Every row comes from one small tree of marks. The marks that hang from a mark follow it in brackets, in the order of their numbers. Every link used is in the known rows. Which tree was each row made from?
Known rows
k322[k351[k687]]: 1.91,-2.51,-1.42,-1.12,-0.71,-0.59,2.66,0.42,0.31,-0.49,1.91,0.72,2.14,-2.60,-1.68,1.53,-0.05,-1.41,0.78,0.43,-0.29,-2.14
k505[k653]: 1.70,0.17,-0.72,-1.58,-1.89,-1.74,2.36,-2.72,-1.02,-1.85,0.39,-0.19,-0.67,-1.24,-0.44,-0.85,3.45,-1.92,0.22,-2.70,-0.03,-2.80
k322[k139[k960[k514]] k351[k653[k505]]]: 3.73,0.69,-2.15,-3.15,-2.57,-1.69,0.42,1.53,2.59,-0.45,-0.21,2.47,1.37,-2.80,-3.39,3.17,1.20,-5.84,-4.29,-2.86,2.91,1.07
k351[k687]: -0.83,-3.58,0.42,-1.18,-0.16,-0.30,2.11,-1.82,0.07,-2.47,1.36,0.15,1.76,-1.76,-0.84,-0.14,1.09,-1.42,-0.27,-0.26,0.87,-2.32
k351[k322[k139[k960]] k653 k687]: -2.96,-2.45,3.56,-3.84,-2.25,-1.97,1.82,-1.02,2.66,-5.01,-0.28,2.74,0.23,-2.84,-0.66,1.19,6.21,-2.42,-3.85,0.44,4.97,-1.02
k831[k129]: 1.26,-1.73,-1.35,-2.73,1.67,2.24,3.86,-1.45,-1.58,-2.09,1.65,0.35,0.13,-1.35,-2.09,1.91,0.96,-1.11,-2.63,-2.33,0.46,-1.56
k129[k831[k514[k287]]]: -1.06,-2.58,-0.78,-2.98,-0.44,-0.37,1.12,-1.84,-2.34,-3.71,-0.08,0.39,-1.12,-2.56,-1.56,1.45,1.46,-1.66,1.03,-1.24,1.18,-2.66
k139[k322[k351] k960[k514[k287]]]: 5.24,-4.46,-1.02,-4.30,-1.96,-0.69,1.58,3.88,-2.36,-1.22,0.53,6.38,0.61,-4.08,-1.63,2.38,3.03,-2.96,2.31,-8.01,1.83,-0.28
k139[k322[k351] k960[k514]]: 6.92,-2.76,-2.37,-3.48,-1.67,-0.60,1.20,3.87,-2.22,0.84,-1.68,6.18,2.34,-2.63,-2.89,2.96,2.21,-3.47,-0.25,-7.28,0.97,-0.87
k514[k287]: -0.54,-2.97,0.58,-2.31,-0.71,0.05,2.27,-1.30,-0.59,-3.37,1.97,0.15,-0.74,-2.73,0.59,-0.25,1.76,-1.31,2.58,-2.51,1.81,-1.98
k362[k687]: 1.89,-0.98,-0.83,-0.38,0.55,1.20,0.90,-1.81,0.46,-1.66,-0.95,0.71,0.98,-0.32,-0.42,0.04,-1.60,-1.94,-0.11,-1.95,-0.42,-0.59
k653[k505]: 1.02,0.44,-0.06,-1.83,-0.12,-0.64,1.14,-2.61,-0.05,-0.39,-0.06,-0.45,2.75,-1.69,-1.33,-0.25,-0.64,-2.80,-1.16,-0.90,2.12,-2.16
k577[k351[k322[k139[k960]] k653[k505] k687]]: -2.91,-1.10,2.28,-7.04,-2.18,-1.82,0.08,-1.67,3.03,-2.92,-1.82,1.73,1.73,-1.71,-0.85,-1.74,4.82,-4.81,-3.14,0.93,4.31,0.07
k139[k322[k351[k687]] k960[k514]]: 5.02,-4.94,-1.22,-3.14,-1.38,-1.00,1.51,3.31,-1.36,-0.33,-0.01,6.44,2.85,-3.13,-3.19,2.47,2.39,-2.95,-0.74,-5.62,0.91,-0.75
k322[k139[k960] k351[k653[k505] k687]]: 0.83,-0.56,0.39,-2.83,-1.92,-2.44,0.86,-0.10,2.89,-1.07,1.94,2.25,1.94,-3.91,-3.83,2.70,1.54,-4.24,-2.72,1.75,3.55,-1.57
k139[k960]: 1.75,-1.94,-0.65,-2.91,-0.45,-0.06,0.73,-0.10,-1.49,-0.42,-1.32,2.18,1.49,-1.60,-1.09,1.59,2.78,-1.89,-0.27,-2.85,2.63,-2.39
k831[k129 k514]: 1.36,-1.94,-4.14,-3.26,1.37,2.00,2.56,-0.95,-4.10,-2.60,1.16,-1.46,0.81,-1.16,-2.03,2.15,-0.71,-1.58,-3.67,-2.49,2.32,-2.21
k287[k514]: 1.55,-0.85,-0.49,-0.12,-1.40,0.40,-0.32,-0.27,0.36,-1.28,0.48,2.25,1.72,-1.59,-2.44,-0.42,2.71,-1.14,-0.19,-0.55,1.55,-2.88
k577[k351[k322 k687]]: -1.76,-2.99,0.64,-5.29,-0.91,0.18,1.92,-1.20,0.55,-2.46,-1.85,0.24,1.82,-0.41,1.36,-3.02,3.21,-2.06,0.38,-0.50,0.37,-0.52
k577[k351[k322 k653 k687]]: -5.13,-4.35,2.31,-5.92,-0.37,-1.02,1.57,-1.59,2.40,-2.83,-2.43,0.18,-0.29,-1.20,1.06,-2.71,4.55,-2.08,-1.88,-0.64,1.80,-0.22
k139[k322[k351[k653[k505] k687]] k960]: 0.52,-3.73,2.51,-4.06,-0.14,-3.32,0.88,0.62,0.61,0.71,-0.04,5.46,2.31,-4.81,-4.10,2.30,2.37,-2.97,-2.05,-1.98,4.28,-2.87
k139[k322 k960]: 3.22,-2.91,0.87,-3.43,-0.64,-0.91,0.81,0.61,-2.99,-0.44,-1.76,4.87,2.01,-2.27,-2.29,1.51,3.60,-2.21,0.62,-5.01,2.83,-3.95

Write each row's tree
-3.57,-1.94,3.45,-2.30,-2.23,-1.87,2.74,-2.23,3.47,-5.90,0.77,0.25,-0.25,-2.39,-0.32,-0.02,4.32,-2.27,-3.59,1.45,3.21,-1.25 => k351[k322[k139] k653 k687]
3.30,0.18,-0.57,-3.53,-3.41,0.03,1.59,0.98,0.43,-3.91,-1.63,3.12,1.59,-0.94,-0.20,1.20,4.46,-3.81,-3.43,-3.94,2.81,1.37 => k351[k322[k139[k960[k514]]]]
6.09,-1.91,-1.02,-3.43,-1.29,-1.24,1.26,2.73,-2.64,1.36,-1.15,5.30,2.30,-3.02,-3.05,3.19,2.42,-2.26,1.67,-4.32,1.72,-3.66 => k139[k322[k351] k960]
0.30,-4.98,-0.37,-3.22,-2.94,-1.14,1.95,2.26,2.76,-4.61,3.38,3.49,-1.48,-4.46,-1.67,2.57,3.84,-3.92,-0.97,-2.64,2.57,1.44 => k322[k139[k960[k514[k287]]] k351[k653 k687]]
-0.11,-4.06,-0.16,-6.80,-3.70,0.74,1.38,1.09,0.96,-5.86,0.29,3.10,0.59,-1.63,1.45,-2.21,5.79,-4.40,0.69,-3.43,1.89,2.76 => k577[k351[k322[k139[k960[k514[k287]]]] k687]]
1.85,-5.86,0.65,-4.89,-1.43,-1.87,1.59,3.48,-0.35,-1.66,-0.06,6.46,-1.64,-4.88,-1.88,2.64,4.43,-3.12,0.18,-8.07,3.37,-0.02 => k139[k322[k351[k653]] k960[k514[k287]]]
0.05,-3.16,2.37,-2.64,-0.18,-3.29,1.66,-0.57,1.41,-0.07,0.98,3.05,1.91,-4.47,-3.62,1.11,0.51,-2.96,-1.67,-0.89,2.48,-3.04 => k139[k322[k351[k653[k505] k687]]]
0.65,-5.48,1.87,-3.74,-0.49,-2.62,1.52,1.88,0.04,-0.25,-0.24,5.64,0.74,-4.39,-3.50,2.84,3.89,-1.97,-0.92,-2.83,3.05,-3.34 => k139[k322[k351[k653 k687]] k960]
1.44,-4.66,1.23,-4.09,-0.60,-2.86,0.67,1.77,1.10,0.14,-0.42,6.15,2.36,-4.35,-3.93,2.17,2.15,-4.08,-4.02,-4.84,3.45,-0.14 => k139[k322[k351[k653[k505] k687]] k960[k514]]
0.01,-4.85,1.68,-2.39,-0.43,-2.66,2.42,0.65,0.77,-1.05,0.75,3.34,0.41,-4.07,-3.03,1.67,2.02,-1.81,-0.53,-1.93,1.40,-3.38 => k139[k322[k351[k653 k687]]]
1.68,-1.46,0.77,-4.23,-3.73,0.18,1.98,0.97,0.45,-5.93,0.51,3.47,-0.18,-2.64,1.01,0.63,5.36,-3.22,-0.79,-4.55,3.78,1.90 => k351[k322[k139[k960[k514[k287]]]]]
-2.10,-1.73,2.95,-4.09,-2.36,-2.09,0.99,-1.18,3.68,-4.57,-0.45,3.18,1.66,-2.72,-1.33,0.36,4.38,-4.53,-7.07,-1.56,5.41,2.25 => k351[k322[k139[k960[k514]]] k653[k505] k687]
-3.46,-0.51,2.27,-5.49,-2.11,-1.69,1.05,-2.97,3.86,-3.76,-0.94,-0.67,1.52,-1.36,-0.22,-2.92,2.95,-4.84,-2.82,1.95,2.44,-0.21 => k577[k351[k322[k139] k653[k505] k687]]
0.44,-1.10,1.83,-3.21,-2.83,-0.80,2.00,-0.64,0.68,-4.43,0.42,2.72,2.32,-2.10,-0.67,0.77,4.82,-2.31,-1.79,0.58,3.37,-1.28 => k351[k322[k139[k960]] k687]
-1.53,-2.19,1.00,-2.09,0.09,-2.46,1.66,-1.31,2.91,-0.11,1.54,0.43,1.42,-3.81,-2.51,1.11,-0.17,-2.54,-2.55,1.25,2.36,-1.45 => k322[k351[k653[k505] k687]]
-0.31,-3.71,-2.80,-3.86,0.98,2.11,3.02,-0.93,-4.20,-4.62,3.23,-1.18,-1.06,-2.67,-0.70,1.44,0.16,-1.08,-1.10,-3.20,3.21,-1.70 => k831[k129 k514[k287]]
2.02,-1.00,-0.88,-3.96,-3.02,-1.57,0.90,1.55,2.59,-2.45,1.99,2.83,-0.53,-4.33,-2.15,2.47,2.04,-5.29,-1.81,-3.43,3.84,1.74 => k322[k139[k960[k514[k287]]] k351[k653[k505]]]
-1.70,1.97,3.01,-3.04,-2.22,-2.38,1.74,-3.15,3.29,-3.64,-0.62,-0.40,0.78,-2.35,-0.79,-0.16,2.52,-3.71,-4.43,0.72,4.48,-0.96 => k351[k322[k139] k653[k505]]
-4.12,-3.54,0.94,-4.96,0.51,-1.29,0.21,-2.84,2.36,-0.82,-0.98,-0.83,1.18,-1.34,-1.17,-2.77,0.94,-3.99,-1.83,0.09,1.54,-0.99 => k577[k351[k653[k505] k687]]
